What can hang from each mark
nakole: doliluk romu
nodo: nagapa
fufani: nagapa
tedo: pebo pugi romu
kuli: doliluk
pebo: nakole
romu: fufani nakole tedo tigili
nagapa: fufani nodo
doliluk: kuli
bises: tigili
bibafo: bises doliluk

Every row comes from one small tree of marks. The marks that hang from a mark follow it in brackets, in alphabetical order. Every link used is in the known rows. Which tree was each row made from?
Known rows
romu{tedo{pugi} tigili}: [-15 10 -21 -42 5 -12 12 5 1 -27 -10 24 -38 44 -28 21 13 30 -27 -6 -12 14 38 -22 5 25 -24 50 35 -12 1 -23 10 -7 -19 -6 32 14 18 0 11 -21 -14]
kuli{doliluk}: [30 -3 -19 -3 25 19 -26 43 -8 12 -4 5 12 -1 -23 -7 -32 -39 32 -5 -24 4 -17 7 6 -14 -18 -12 -42 6 18 6 -2 12 4 4 7 -22 36 -1 -18 15 23]
nakole{romu}: [41 0 14 -6 26 -9 0 1 -5 -7 -3 17 18 9 6 -16 -11 -4 27 -28 -9 3 -10 12 -11 -22 -9 15 -25 0 21 -13 4 -17 11 10 -9 -6 8 -25 -6 16 -2]
nakole{doliluk romu{tigili}}: [17 25 -10 -9 18 -10 -6 -38 7 -3 -16 28 -7 -12 -20 -25 19 52 4 -32 3 -14 12 -15 -4 -13 27 11 11 -13 -19 -19 -27 -43 22 -20 3 -3 18 -9 7 19 -31]
fufani{nagapa}: [62 7 33 -14 20 22 -31 42 3 15 16 -5 47 -14 -22 -17 -19 -59 28 -1 21 10 -8 27 -5 -27 -32 -17 -33 -21 33 10 9 28 4 1 -11 -41 16 -32 8 35 8]
nodo{nagapa{fufani}}: [32 -12 -9 -17 25 67 -17 55 -3 21 20 2 10 3 -15 -13 -28 -36 33 -24 -15 -15 -14 -3 2 -9 -30 -11 -16 1 9 17 4 37 4 28 26 -34 -23 -19 -5 3 11]
romu{fufani}: [18 -4 -4 -12 26 28 -24 45 6 2 -8 -45 -8 27 -10 11 -11 -49 15 6 -5 15 6 2 -16 3 -19 -12 -35 17 18 2 4 21 -18 4 21 -9 6 -15 -23 -2 -11]
nagapa{fufani}: [22 -15 4 -26 28 37 -30 64 10 12 4 -11 9 8 -1 -17 -24 -41 29 -22 -17 5 5 0 5 0 -21 0 -31 0 18 13 -12 20 8 24 3 -24 -3 -10 0 -2 -6]
romu{tedo}: [23 -8 0 -31 13 -14 -12 19 -9 -17 7 -6 -4 30 -15 0 -27 -29 6 -7 -11 4 11 5 1 -6 -27 0 -13 5 20 -14 15 5 -3 12 12 -3 17 4 15 5 2]
pebo{nakole{doliluk{kuli} romu{tigili}}}: [-6 3 23 30 -5 -27 -13 -37 38 -21 -19 11 7 -22 8 -8 8 49 -31 -27 8 -2 -6 22 12 14 59 17 16 -42 -60 -5 -16 -39 42 -29 -36 -30 10 -11 27 -5 -19]
nagapa{nodo}: [45 -27 19 -26 27 15 -49 44 -3 19 -7 -13 18 4 -6 -24 -5 -33 22 -7 -19 -3 -29 9 6 5 -12 -11 -48 25 14 7 6 18 9 17 0 -46 -20 -9 18 18 -4]
tedo{pebo{nakole{romu}}}: [18 -18 32 51 -32 -4 8 -3 -1 18 16 8 36 -18 23 -21 -21 -33 21 -7 1 14 -39 31 -3 -11 2 -7 -29 -7 20 12 4 9 32 9 -26 1 -1 -22 -9 17 19]
bibafo{bises doliluk}: [8 -24 -2 -17 19 46 -29 23 41 -6 -12 11 35 -9 -16 -9 -42 -31 29 -3 -2 -1 23 25 -17 1 -2 -66 -46 15 0 14 -26 -1 19 53 -12 -40 36 7 -17 44 -19]
tedo{pugi}: [9 -21 -5 -11 27 27 -11 18 -8 10 -19 0 18 -3 -16 5 -17 -15 1 -13 9 27 -12 1 7 13 -33 20 -32 -5 17 -9 -1 25 -2 12 22 -21 0 -18 -13 7 2]
bises{tigili}: [36 -5 -16 -25 39 17 -23 25 17 27 -31 -39 4 21 -28 -6 -44 -35 4 -9 17 23 -20 11 9 -15 -14 -12 -54 14 5 -7 6 11 24 6 4 -32 10 -23 -20 13 1]
fufani{nagapa{nodo}}: [67 -4 42 -22 18 22 -55 57 -6 27 17 -1 37 -6 -14 -32 3 -58 37 8 3 -7 -20 21 -4 -11 -18 -23 -35 1 26 11 15 24 0 6 -7 -57 -6 -25 27 30 -3]
nakole{romu{tedo{pugi} tigili}}: [-6 19 -11 -35 7 -31 35 -19 -9 -40 -11 52 -38 51 4 13 28 58 -6 -20 -20 -4 38 -27 -6 9 -8 65 38 -6 5 -31 14 -35 -12 1 28 36 20 -10 5 -25 -19]
bibafo{bises{tigili} doliluk{kuli}}: [-2 -23 -20 -21 36 20 -45 5 80 -9 -31 -18 31 0 -10 11 -54 -19 17 -3 25 6 15 33 -19 13 27 -65 -60 4 -40 19 -10 0 38 40 -15 -44 40 -13 -15 24 -12]
bibafo{bises doliluk{kuli}}: [2 -32 1 -5 28 10 -45 4 66 -17 -11 -2 51 -18 -6 4 -42 -18 26 -7 5 -5 15 43 -23 16 15 -62 -45 -8 -30 32 -14 4 27 43 -22 -43 35 -5 -1 33 -14]
pebo{nakole{doliluk{kuli} romu}}: [1 -14 31 42 4 -32 -28 -34 24 -23 -11 0 37 -33 20 -11 -13 18 -17 -24 16 -7 -24 35 10 3 55 -1 -7 -33 -46 -5 -17 -20 53 -14 -32 -45 4 -14 26 8 -8]
romu{fufani nakole}: [-6 6 25 3 6 18 4 45 -1 12 -23 -39 -11 2 -5 16 7 -26 -6 9 -22 2 0 6 -7 1 -18 -10 -11 22 -1 15 4 10 -15 -14 -8 -3 -20 11 -29 -15 8]
romu{fufani nakole tigili}: [-22 22 16 -11 -3 22 18 43 17 7 -28 -28 -31 19 -21 23 28 17 -31 12 -32 4 16 -2 -4 9 -5 12 18 4 -20 14 3 -14 -28 -33 -11 17 -6 9 -23 -32 -11]
tedo{pebo pugi romu{nakole tigili}}: [-19 -3 -22 17 -32 6 52 -35 -14 39 15 31 6 -40 21 -1 23 51 -19 7 2 9 -32 -25 14 -5 -13 33 25 -7 5 15 5 14 -25 3 -22 43 -34 14 -2 -4 31]
tedo{pebo{nakole{romu}} pugi}: [-7 -26 16 53 -30 -1 21 -11 -11 15 8 25 29 -17 28 -7 0 -13 10 -1 15 23 -27 15 6 12 -5 23 -15 -10 20 1 3 22 23 16 1 7 -12 -28 -18 1 17]
tedo{romu{fufani}}: [20 -4 -18 -12 24 13 -1 2 -13 0 15 -25 -3 20 23 12 -19 -14 14 3 5 9 -10 -8 -1 -18 -13 2 -25 22 18 -12 6 3 -36 20 -4 7 -7 -2 6 -3 1]
romu{nakole}: [19 0 34 5 5 10 4 29 3 26 -16 -13 25 -29 -13 -7 -13 -11 -12 -11 -18 2 -26 20 8 -12 -26 -10 -15 6 1 15 3 10 11 -9 -29 -20 -14 10 -10 10 22]
bibafo{doliluk}: [25 -34 1 -16 21 44 -26 12 15 14 1 -18 30 -23 -33 -16 -37 -33 14 -1 -9 -4 16 22 4 -8 -10 -41 -45 15 6 1 -6 17 30 36 -5 -25 20 -12 -12 34 -9]
nakole{romu{fufani tedo}}: [4 18 -1 -23 13 -32 10 5 -19 -48 1 3 -33 70 26 21 20 -9 26 -3 -24 -12 35 -6 -26 -1 -7 18 7 21 22 -24 18 -27 -19 11 27 31 14 -11 -10 -25 -12]
tedo{romu}: [40 -14 -13 -15 26 5 3 -10 -10 10 13 -5 26 -6 15 -7 -36 -5 12 -11 12 13 -35 1 12 -29 -18 7 -28 9 18 -11 2 6 -11 26 -27 -12 -2 0 27 20 13]
bibafo{bises}: [21 -6 -3 -12 25 11 -24 37 32 -8 -18 11 34 11 -10 -7 -37 -41 31 -16 7 24 -8 16 -24 -1 -16 -41 -49 -1 14 19 -16 -8 -4 24 -10 -37 23 8 -7 29 -10]
pebo{nakole{doliluk{kuli}}}: [0 -24 23 35 8 -6 -47 -9 33 -4 -12 -26 38 -46 -7 -5 -34 -11 -29 -8 25 12 -27 37 20 15 40 -20 -21 -35 -47 7 -16 11 49 -17 -27 -67 -1 -2 32 13 -5]
pebo{nakole{doliluk}}: [7 -25 23 28 3 16 -28 11 7 13 -14 -17 23 -33 -19 -21 -44 -25 -29 -9 24 11 -18 21 30 0 19 -27 -25 -16 -22 -4 -29 1 45 -11 -18 -62 3 3 16 19 -7]
romu{nakole tigili}: [8 16 24 -11 -4 15 18 24 19 19 -27 4 -7 -16 -27 -4 10 26 -33 -9 -29 5 -3 6 10 -1 -13 14 16 -9 -19 13 1 -12 -1 -27 -36 -4 -4 13 -7 -6 -2]

Which tree is each row?
[-30 -10 2 7 -33 -22 37 2 -28 11 13 19 3 -18 1 6 14 -7 -9 12 -7 -3 -12 -7 5 8 -34 6 17 4 19 7 23 29 -4 7 14 29 -18 21 -13 -6 36] -> romu{nakole tedo{pebo pugi}}
[-3 13 -2 -34 10 2 -10 45 -25 -28 14 -1 -24 56 -12 31 15 -44 13 31 16 6 49 -10 -10 15 -30 15 10 2 38 -14 29 26 -34 2 62 1 12 -12 -8 -19 -5] -> romu{fufani{nagapa} tedo{pugi}}
[10 1 40 12 -14 -1 17 9 19 -13 -15 17 -3 21 11 -6 -2 27 -21 -22 -14 17 4 18 12 2 19 30 10 -22 -17 -10 -4 -36 24 -14 -43 -11 12 -17 7 -10 -11] -> pebo{nakole{romu{tigili}}}
[-16 1 -29 10 -6 -40 4 -61 -36 -9 13 45 -2 -14 11 -22 17 18 21 -11 15 -20 4 -24 -9 -3 10 10 17 6 18 -18 -11 -3 21 14 50 23 0 -4 3 17 2] -> nakole{doliluk romu{tedo{pebo pugi}}}
[-14 -19 32 13 -11 -27 26 0 -14 -33 -4 36 -8 41 30 14 -4 14 -21 -13 -2 14 4 11 16 11 5 46 17 -7 3 -27 6 -22 19 6 -1 -7 3 -11 10 -18 3] -> pebo{nakole{romu{tedo{pugi}}}}
[-18 1 -4 14 -46 -14 -5 -19 7 -2 16 2 -18 -2 -25 -14 -2 3 -27 13 -3 0 12 -3 14 15 20 -12 27 -22 -15 -1 -8 2 22 -18 4 9 14 16 24 -2 -8] -> romu{tedo{pebo{nakole{doliluk}}} tigili}
[-30 -10 -23 28 -24 13 43 -21 -33 31 19 -3 3 -22 38 17 19 4 5 30 10 8 -34 -22 0 -2 -19 11 8 19 23 14 11 35 -41 15 0 42 -47 11 -23 -13 39] -> tedo{pebo pugi romu{fufani nakole}}
[-14 14 -15 11 -35 9 38 -12 -6 26 20 -10 -15 -12 23 10 24 18 -3 22 -11 -1 -12 -19 0 -11 -5 2 22 14 1 15 12 10 -39 -2 -31 57 -21 18 -10 -19 19] -> tedo{pebo romu{fufani nakole tigili}}
[3 40 38 -14 -12 28 11 60 13 14 -10 -15 -18 12 -26 18 36 -6 -18 21 -13 -9 32 5 -11 -6 -13 0 24 -10 -1 22 14 -1 -26 -41 -18 2 1 -5 -17 -20 -6] -> romu{fufani{nagapa} nakole tigili}
[3 -19 -21 -26 35 49 -24 25 48 4 -34 -8 15 15 -30 -4 -56 -34 19 5 21 12 20 18 -7 -1 6 -70 -59 26 -12 10 -28 -10 30 47 -5 -42 34 -6 -32 37 -20] -> bibafo{bises{tigili} doliluk}
[-11 -41 -10 39 -24 16 25 -29 -18 24 33 17 36 -29 41 -5 -28 -5 -6 13 29 32 -54 2 30 -2 -14 16 -17 -9 19 4 3 37 -9 23 -18 4 -26 -6 4 6 34] -> tedo{pebo{nakole} pugi romu}
[-4 0 1 1 9 5 28 4 -14 8 7 -18 -4 1 29 17 -1 6 -9 9 -7 -2 -18 -4 7 -20 -11 3 2 23 5 -3 10 -3 -36 5 -30 8 -30 24 2 -10 19] -> tedo{romu{fufani nakole}}
[9 27 -1 -19 10 4 11 8 12 -20 -20 1 -33 52 5 10 33 25 15 -11 -23 3 33 -11 -24 -1 4 33 7 5 3 -11 5 -38 -22 -9 8 27 17 -22 -19 -20 -28] -> nakole{romu{fufani tigili}}
[-31 26 -15 -38 2 -23 33 -3 -14 -53 -13 30 -67 85 9 34 46 48 -6 -5 -20 -2 59 -32 -16 24 -2 60 39 5 10 -29 19 -41 -34 -5 50 48 18 -11 -14 -43 -28] -> nakole{romu{fufani tedo{pugi} tigili}}
[1 19 50 -25 -13 -12 -9 64 -23 -8 10 -10 -26 32 3 19 44 -37 3 37 -22 -31 21 -2 -5 4 -13 -17 23 29 15 10 35 10 -27 -9 9 -5 -19 19 11 -22 7] -> romu{fufani{nagapa{nodo}} nakole tedo}
[-27 22 6 -14 -14 -49 -5 -29 21 -24 -16 4 -17 -27 -27 8 19 59 -54 -10 -14 -29 20 -2 14 17 31 5 57 -27 -61 3 0 -23 17 -43 -14 -1 7 38 35 -12 -9] -> romu{nakole{doliluk{kuli}} tedo tigili}
[9 -11 24 33 5 -6 -9 -17 -4 -2 -11 10 18 -22 8 -26 -20 2 -18 -25 19 4 -18 18 17 -9 34 -4 -8 -10 -18 -15 -32 -24 46 -8 -22 -43 2 -6 10 15 -8] -> pebo{nakole{doliluk romu}}
[-48 3 2 -15 -4 -10 25 28 -24 -23 -16 -5 -42 38 2 43 29 2 -26 21 -16 -2 26 -22 3 24 -25 24 28 19 8 -8 16 5 -31 -5 36 19 -17 26 -19 -38 11] -> romu{fufani nakole tedo{pugi}}
[16 3 -4 11 33 -38 -33 -54 16 -16 -10 4 35 -39 9 -17 -5 24 18 -35 14 -16 -15 19 -13 -8 39 -3 -9 -19 -31 -5 -14 -17 35 -10 -2 -29 8 -17 19 23 -12] -> nakole{doliluk{kuli} romu}
[-19 10 7 13 11 16 -10 15 -7 17 -20 -36 -7 -26 -22 1 8 -15 -17 9 0 -11 3 -8 4 -3 9 -34 -1 21 -15 14 -22 0 3 -22 5 -17 -21 24 -18 3 -4] -> romu{fufani nakole{doliluk}}
[-13 30 -15 -14 -26 -31 29 -13 -7 -29 13 11 -49 58 18 12 37 17 30 6 -28 -13 42 -18 -31 6 1 17 28 12 17 -10 22 -15 -24 -1 30 70 18 -11 -14 -29 -12] -> nakole{romu{fufani tedo{pebo} tigili}}
[-4 26 -27 -6 -17 -41 7 -56 -12 -12 17 35 -20 -2 -10 -28 24 39 12 -16 -2 -27 26 -24 -10 -7 19 -2 34 -7 -1 -16 -13 -30 19 -11 28 37 17 4 15 11 -19] -> nakole{doliluk romu{tedo{pebo} tigili}}
[-22 -38 -22 54 -25 11 10 -57 -24 33 30 17 34 -54 28 -17 -21 5 -13 10 47 18 -53 -11 35 2 10 -2 -7 -11 4 -1 -21 28 7 13 -8 -13 -31 11 13 18 24] -> tedo{pebo{nakole{doliluk}} pugi romu}
[-1 -6 37 26 -4 4 6 25 5 -20 -9 -14 -7 36 26 10 -4 -14 -4 -8 -5 16 2 20 -1 4 12 16 -16 3 0 -8 3 -21 8 -1 -18 -13 1 -20 -14 -16 -4] -> pebo{nakole{romu{fufani}}}
[20 24 7 8 24 -26 -44 -25 14 -21 3 -11 18 -18 12 1 21 -7 34 -1 32 -24 16 20 -25 -8 38 -16 -1 -16 -15 1 0 -7 14 -17 17 -22 8 -28 8 11 -19] -> nakole{doliluk{kuli} romu{fufani{nagapa}}}
[-12 -18 -14 29 -22 5 41 -33 -27 44 24 22 33 -51 33 -6 1 12 0 5 10 11 -56 -13 14 -14 -27 10 0 6 22 13 12 32 -16 20 -22 31 -41 12 -11 8 50] -> tedo{pebo pugi romu{nakole}}
[-23 0 25 2 -21 -24 35 -4 4 -41 -13 41 -35 51 13 17 10 49 -38 -16 -13 17 28 -5 18 25 12 59 40 -23 -15 -28 8 -38 8 -10 -6 8 15 -11 13 -31 -12] -> pebo{nakole{romu{tedo{pugi} tigili}}}
[19 -33 7 41 -28 8 8 -23 -10 30 36 -7 38 -28 37 -18 -43 -29 10 9 15 22 -58 20 24 -18 -4 -11 -27 -9 15 9 5 28 3 23 -47 -1 -15 -3 21 18 32] -> tedo{pebo{nakole} romu}
[-30 32 -2 -6 -5 18 0 14 12 14 -28 -23 -36 -17 -36 4 31 26 -35 9 -16 -9 23 -16 4 8 20 -12 31 6 -33 10 -23 -18 -3 -42 2 4 -12 24 -13 -14 -21] -> romu{fufani nakole{doliluk} tigili}
[-53 31 -6 -21 -12 -13 10 5 -3 -18 -18 -14 -67 18 -33 17 39 38 -46 18 -18 -27 51 -34 9 16 18 -3 58 10 -31 -2 -9 -32 -17 -40 24 20 -1 40 1 -29 -23] -> romu{fufani nakole{doliluk} tedo tigili}
[-4 -22 2 29 -31 -20 -15 -8 -9 3 27 -6 11 -18 -8 -20 -25 -40 -7 14 13 2 -8 7 13 6 7 -37 -6 -4 6 4 -8 24 36 1 8 -4 6 13 20 13 14] -> romu{tedo{pebo{nakole{doliluk}}}}
[-4 10 -19 22 -33 -2 26 -56 -9 44 19 14 13 -70 -1 -32 8 42 -12 6 6 -16 -37 -19 17 -25 12 -14 29 -8 -15 17 -16 4 -4 -13 -40 28 -26 31 15 19 20] -> tedo{pebo romu{nakole{doliluk} tigili}}
[-15 19 -2 -15 -3 11 32 3 0 6 -2 -11 -31 15 14 22 19 43 -24 5 -23 0 2 -20 8 -10 -1 25 30 11 -14 0 6 -23 -45 -9 -36 27 -21 21 0 -27 3] -> tedo{romu{fufani nakole tigili}}
[-6 21 10 -2 0 8 1 -5 11 21 -26 0 -5 -49 -43 -20 11 40 -39 -16 -6 -10 -2 -6 15 -4 14 -6 26 -15 -40 8 -27 -16 18 -37 -22 -17 -5 25 9 8 -11] -> romu{nakole{doliluk} tigili}
[-38 17 -25 -43 5 2 12 24 1 -38 -17 -3 -68 78 -17 44 30 23 -22 15 -15 12 61 -37 -9 44 -14 41 33 1 3 -20 18 -5 -44 -5 60 36 18 3 -9 -46 -24] -> romu{fufani tedo{pugi} tigili}
[12 41 1 -11 12 8 -9 -5 0 -11 -5 14 -20 10 -18 -11 37 17 18 1 18 -22 45 -14 -20 -11 27 -3 26 -13 -6 -8 -18 -33 -3 -29 17 2 19 -20 -1 4 -41] -> nakole{doliluk romu{fufani{nagapa} tigili}}
[-3 -17 -21 0 -13 -12 3 -4 -21 2 22 8 4 9 -5 1 -10 -33 13 11 7 11 5 -8 -6 13 -36 2 -8 4 36 -5 22 40 -6 18 46 25 3 -2 -5 2 18] -> romu{tedo{pebo pugi}}
[-31 -15 -8 29 -34 -14 -15 4 -13 -8 22 -32 -21 17 1 9 -9 -49 2 36 8 0 18 0 -1 21 10 -41 2 10 11 4 2 25 5 -7 31 11 -1 15 2 -10 0] -> romu{fufani tedo{pebo{nakole{doliluk}}}}
[29 2 -28 0 -15 9 10 -32 4 29 32 4 13 -22 12 -16 -7 6 20 3 -1 11 -28 -8 -1 -17 -13 1 -5 -5 18 4 11 16 -19 14 -27 34 4 -4 16 13 14] -> tedo{pebo romu{tigili}}
[7 8 -6 -5 22 -70 -31 -61 0 -44 3 20 8 -9 16 -10 2 33 11 -28 13 -29 10 7 -5 0 37 5 16 -19 -27 -19 -1 -24 31 -5 18 -9 17 1 36 11 -11] -> nakole{doliluk{kuli} romu{tedo}}
[-23 -23 7 53 -32 9 23 0 -13 6 7 6 4 7 33 12 14 -20 12 14 13 23 -13 8 -3 22 0 15 -11 2 19 9 9 19 2 11 19 18 -14 -28 -36 -19 12] -> tedo{pebo{nakole{romu{fufani}}} pugi}
[-2 -8 -31 -26 19 19 25 -23 -5 2 3 27 -9 4 7 9 -2 51 -17 -11 9 21 -8 -28 21 7 -17 52 14 -11 0 -20 0 -7 -37 10 -5 8 -1 -3 16 -9 -4] -> tedo{pugi romu{tigili}}
[-4 -2 -19 -8 -17 -14 -8 20 -13 -9 23 -33 -18 39 1 14 -5 -62 29 31 -12 0 20 -6 -25 13 -24 -25 -12 25 35 5 24 34 -19 14 43 39 10 3 -15 -14 6] -> romu{fufani tedo{pebo}}
[13 7 9 27 -32 12 20 4 -26 39 45 -14 27 -34 34 1 11 -39 28 36 15 -13 -31 7 -5 -30 -19 -28 6 13 35 28 22 40 -34 2 -30 28 -25 5 -9 6 37] -> tedo{pebo romu{fufani{nagapa} nakole}}
[-24 4 5 21 18 -10 -27 2 17 3 -20 -46 5 -42 -6 15 11 -2 -16 2 6 -20 -6 10 -7 13 26 -26 5 1 -41 19 -8 11 6 -27 -1 -20 -19 19 -9 -4 0] -> romu{fufani nakole{doliluk{kuli}}}
[-23 1 -50 1 -17 24 24 -29 -13 14 21 1 -15 12 19 15 21 19 9 22 7 19 -1 -38 -5 12 -15 28 11 5 18 -1 10 23 -50 9 22 58 -14 -9 -14 -17 5] -> tedo{pebo pugi romu{fufani tigili}}
[9 9 -7 -15 20 -44 -4 -41 -23 -29 2 30 -8 6 -7 -24 1 19 15 -24 10 -27 14 -14 -3 -19 17 -2 16 7 2 -31 -16 -33 26 0 22 -3 15 5 22 21 -14] -> nakole{doliluk romu{tedo}}
[-10 28 -16 -3 24 -26 -30 -43 32 -35 -21 -6 -12 2 2 8 33 47 3 -19 8 -18 32 -3 -22 16 54 11 19 -18 -44 -4 -11 -34 5 -30 17 6 13 -13 7 -11 -37] -> nakole{doliluk{kuli} romu{fufani tigili}}
[15 -11 -30 14 -8 10 1 -14 -17 25 37 -27 14 -3 32 0 -12 -41 43 23 10 8 -22 -5 -11 -17 -14 -21 -31 22 36 10 10 31 -33 25 2 34 -16 -5 -8 4 20] -> tedo{pebo romu{fufani}}
[-37 11 -3 0 -47 -19 44 -5 -10 5 1 29 -27 0 -16 9 38 35 -30 13 -19 2 11 -24 6 21 -23 28 50 -7 2 6 20 10 -14 -13 13 47 -7 22 -8 -23 21] -> romu{nakole tedo{pebo pugi} tigili}
[-15 4 7 -9 -1 -30 4 -6 -19 -2 -4 1 -7 -27 -27 -12 -4 9 -31 -5 -7 -25 1 -3 16 -7 7 -18 30 8 -16 -6 -14 -9 21 -16 1 -17 -6 40 17 9 10] -> romu{nakole{doliluk} tedo}
[-16 3 -11 4 11 11 14 -20 -20 16 2 -20 -4 -28 15 3 3 17 -11 10 11 -17 -19 -17 17 -22 13 -17 13 24 -15 -4 -17 -9 -18 -5 -19 -3 -30 32 9 6 7] -> tedo{romu{fufani nakole{doliluk}}}
